What can hang from each mark:
Z_522: Z_168 Z_391
Z_992: Z_391 Z_665
Z_239: Z_168 Z_992
Z_665: Z_535
Z_391: Z_239
Z_535: Z_168 Z_239
Z_168: Z_239 Z_535 Z_665

Each row was made from one small tree. The marks that hang from a mark follow it in brackets, in the order of their numbers. Every link used is in the known rows. Write each row's tree.
Known rows:
Z_992{Z_391{Z_239} Z_665{Z_535{Z_168}}}: [  5.6 -25.9 -23.4 -10.7   9.0  -1.9 -12.8  23.2  -7.4 -15.1   0.6  -6.4
 -29.6  -3.6  -9.3  20.2 -30.1]
Z_391{Z_239}: [-23.6 -21.9   4.6 -17.0  30.8  -6.5 -26.8  22.4  -6.0 -51.1  -6.2  16.3
 -17.2   8.2   4.3  49.4 -39.1]
Z_522{Z_168 Z_391}: [ -9.6 -14.7   2.3 -11.5   7.0   5.6   9.1   6.5   1.7  19.3 -14.1  21.2
 -20.8 -11.6 -10.6  28.6 -35.1]
Z_522{Z_168{Z_239 Z_535}}: [ 39.7  15.1  11.6  38.1   9.1  -8.7  34.0  63.5  34.3  37.6 -28.3  19.8
   4.9  39.9  -0.2  -4.6  -3.3]
Z_239{Z_168{Z_535} Z_992{Z_665}}: [-16.9  12.4  22.8   1.4   5.9 -17.7  51.9   2.0  31.3 -17.0 -11.8  22.6
   6.3 -28.0  -8.9 -16.2  18.8]
Z_522{Z_168{Z_239{Z_992} Z_535} Z_391}: [ 10.3  14.7  13.5  26.8   3.1 -19.0  45.5  30.4  34.0  35.9 -19.5  17.2
  -0.4  19.9 -23.8 -30.1 -29.8]
Z_239{Z_992{Z_391}}: [-39.9  28.8  13.4 -17.7   2.4 -10.2 -33.2  -1.8   6.9 -30.6 -11.0   8.2
 -25.4 -25.0 -25.0  31.7 -43.1]
Z_522{Z_168{Z_535{Z_239}}}: [  3.6   2.0   0.6  24.4  22.6 -20.8  10.5  55.5  16.9  34.5 -23.1   7.2
  12.5   8.0   4.4 -10.9  12.7]
Z_665{Z_535{Z_168{Z_239{Z_992}}}}: [ 11.1  -1.7   6.5  27.4   9.5 -23.1  41.1  27.6  12.3  -7.7 -39.3  27.9
  -0.8   8.2 -10.0   8.4 -34.0]
Z_665{Z_535{Z_168}}: [  7.3 -28.2 -10.6   6.5   8.5  -0.6  15.3  28.3  -8.8   0.1 -32.0  25.5
  -8.5  -6.1   2.5  40.4 -12.0]
Z_535{Z_168 Z_239{Z_992{Z_391 Z_665}}}: [-28.2  12.6   3.6  -1.9  -1.8 -25.8 -14.1  29.1  11.3 -11.2  -6.1 -14.3
 -23.4 -44.5 -24.8 -13.1 -26.5]
Z_535{Z_168{Z_665} Z_239{Z_992{Z_391}}}: [-40.5   7.7  23.3   9.8   2.7 -26.3 -13.3  26.2  20.0  16.3 -11.5  -3.7
  -7.1 -40.0 -15.6 -20.5 -41.0]
Z_239{Z_168{Z_535} Z_992}: [-35.3  13.9  21.8   5.7  15.7 -17.3  30.4   0.6  22.3 -18.4 -19.3  29.0
   9.9 -23.7  -7.4   0.1   6.0]
Z_239{Z_168{Z_665}}: [-18.8 -10.4  38.8   0.0  13.6   6.3  34.3   4.4  26.4   3.9 -12.1  41.8
   4.4 -23.7   7.5  22.4 -10.2]
Z_992{Z_391{Z_239{Z_168}}}: [-45.8  -0.1   4.6 -23.9  28.1   1.3 -37.3  -3.1   1.4 -41.8  11.1  10.2
 -26.2 -17.8 -12.2  43.9 -38.4]
Z_168{Z_535}: [  6.7  -3.8   6.7   9.3   4.8   1.1   2.0  52.1  16.2   2.0 -15.8  20.6
  -2.5  12.0  -3.0  26.3   7.6]
Z_168{Z_239 Z_535}: [ 35.7   7.1  13.9  32.8   2.7  -1.9  20.2  79.3  34.8  13.3 -16.3  24.7
  -1.0  40.6  -9.2  12.6  -2.9]

Write each row's tree:
[-43.4  -8.0  36.3   7.5  30.0 -25.4  35.8  -5.7  31.0 -16.9  -5.0  23.9
  21.1 -10.2   6.9 -25.8 -15.2]  Z_391{Z_239{Z_168{Z_535 Z_665} Z_992}}
[  6.0  17.7  -0.7  21.2  -0.7 -16.8   8.5  25.7  13.5   2.2 -24.5  11.2
 -16.1   2.2 -27.0   6.9 -46.2]  Z_665{Z_535{Z_168{Z_239{Z_992{Z_391}}}}}
[ 12.9  10.1  19.2   5.5  -1.3 -16.2  55.8   8.8  30.2  12.2 -13.1  17.8
 -16.2  -0.1 -23.5 -19.7 -44.4]  Z_522{Z_168{Z_239{Z_992{Z_665}}} Z_391}
[ -4.4   1.4  -6.6  -6.9  13.9  -3.7  16.4  14.3  12.5   7.8   6.7  13.0
  -4.9 -23.9 -20.4   4.3  12.9]  Z_992{Z_391 Z_665{Z_535{Z_239{Z_168}}}}
[-33.9  14.1  26.0  -5.6   9.0  -8.6  30.6 -35.0  23.6   8.4 -10.5  30.9
   6.8 -32.5 -15.0  -1.3 -22.3]  Z_239{Z_168{Z_665{Z_535}} Z_992{Z_391}}
[-22.0  18.5   5.9 -17.5   4.4  -8.7  29.7 -33.5  13.6 -18.7  -5.2  20.5
  -9.6 -37.4 -24.1   6.6  -7.5]  Z_239{Z_168 Z_992{Z_391 Z_665{Z_535}}}
[-34.7 -11.4  30.2  17.1  13.2 -32.9  18.9  29.3  18.1   5.4 -25.8  12.6
   8.4 -35.1   1.2 -19.3 -29.6]  Z_535{Z_168{Z_665} Z_239{Z_992}}
[-26.3   9.7  17.4   4.5  12.4 -24.4   5.1   9.0  19.4  17.8  -9.5  12.8
  10.9 -12.9 -18.4 -15.7 -25.9]  Z_168{Z_665{Z_535{Z_239{Z_992{Z_391}}}}}
[ 10.5  22.9  28.2  19.5  -1.1 -12.9  27.1  15.4  37.5  20.3 -14.3  25.1
   2.9  17.3 -22.7  -9.1 -44.3]  Z_168{Z_239{Z_992{Z_391}} Z_665{Z_535}}
[-21.5  32.2  15.8  -4.6  -4.4 -10.1  20.8  -0.3  31.8  -5.9   2.4   7.1
  -9.1 -34.2 -25.8 -17.4   6.4]  Z_239{Z_168{Z_535} Z_992{Z_391 Z_665}}
[ -5.9   4.1  -8.0  -5.5  -9.3 -13.6  12.6  -0.1   3.2  -6.5 -18.1   1.8
 -21.2 -31.5 -21.7   3.2 -24.0]  Z_239{Z_992{Z_391 Z_665{Z_535{Z_168}}}}
[ -2.1 -46.2   1.7  -5.6  26.1  -3.6  34.9  -7.4   3.8  32.6  -6.3  25.3
   3.3  14.6   5.5  -0.9 -45.7]  Z_522{Z_168{Z_665{Z_535}} Z_391{Z_239}}
[-66.3  -4.7  20.6 -20.1  41.0 -26.2   2.6 -28.2   0.5 -71.5  -9.7  25.6
  -5.0 -27.7  -0.5  25.6 -39.4]  Z_391{Z_239{Z_168 Z_992}}
[-41.9  -4.0   9.0   8.5  18.6 -34.4  -3.2  29.5   0.7 -24.2 -27.9   6.8
  -5.7 -34.7  -6.8   4.7 -27.4]  Z_535{Z_168 Z_239{Z_992}}
[-12.3  38.1  21.5   5.2   0.7 -12.8 -16.6  26.1  25.6 -20.7 -11.2  12.7
 -23.3   4.1 -32.1  19.2 -54.0]  Z_168{Z_239{Z_992{Z_391}}}
[ -6.0  16.6   0.2 -16.9  -2.5 -10.0   9.0  -9.2   8.6 -17.0  -8.4  10.0
 -16.1 -16.4 -24.6  11.4 -19.5]  Z_239{Z_992{Z_391 Z_665{Z_535}}}
[ -9.1 -26.4 -10.1  -1.5  22.5  -6.6   3.2  26.6   4.9  17.0  -0.5   5.7
  -9.8  18.0  -4.4  -2.1 -26.5]  Z_522{Z_168{Z_535} Z_391{Z_239}}
[-47.2  -5.7  21.2 -24.8  31.6 -24.1  24.0 -27.1   8.7 -69.7  -2.2  19.2
  -8.3 -31.9  -0.8   8.7 -27.6]  Z_391{Z_239{Z_168 Z_992{Z_665}}}
[-28.5   8.0  42.7  15.1   9.9 -16.5  53.6   0.3  40.4  10.1 -16.8  34.4
  23.2 -22.8   0.0 -23.1   4.5]  Z_239{Z_168{Z_535 Z_665} Z_992}
[-22.3  25.7  14.6 -21.9  -7.6  -9.1 -10.6  -0.1  15.9 -29.1  -2.7   2.8
 -28.2 -29.0 -26.3  14.8 -31.8]  Z_239{Z_992{Z_391 Z_665}}
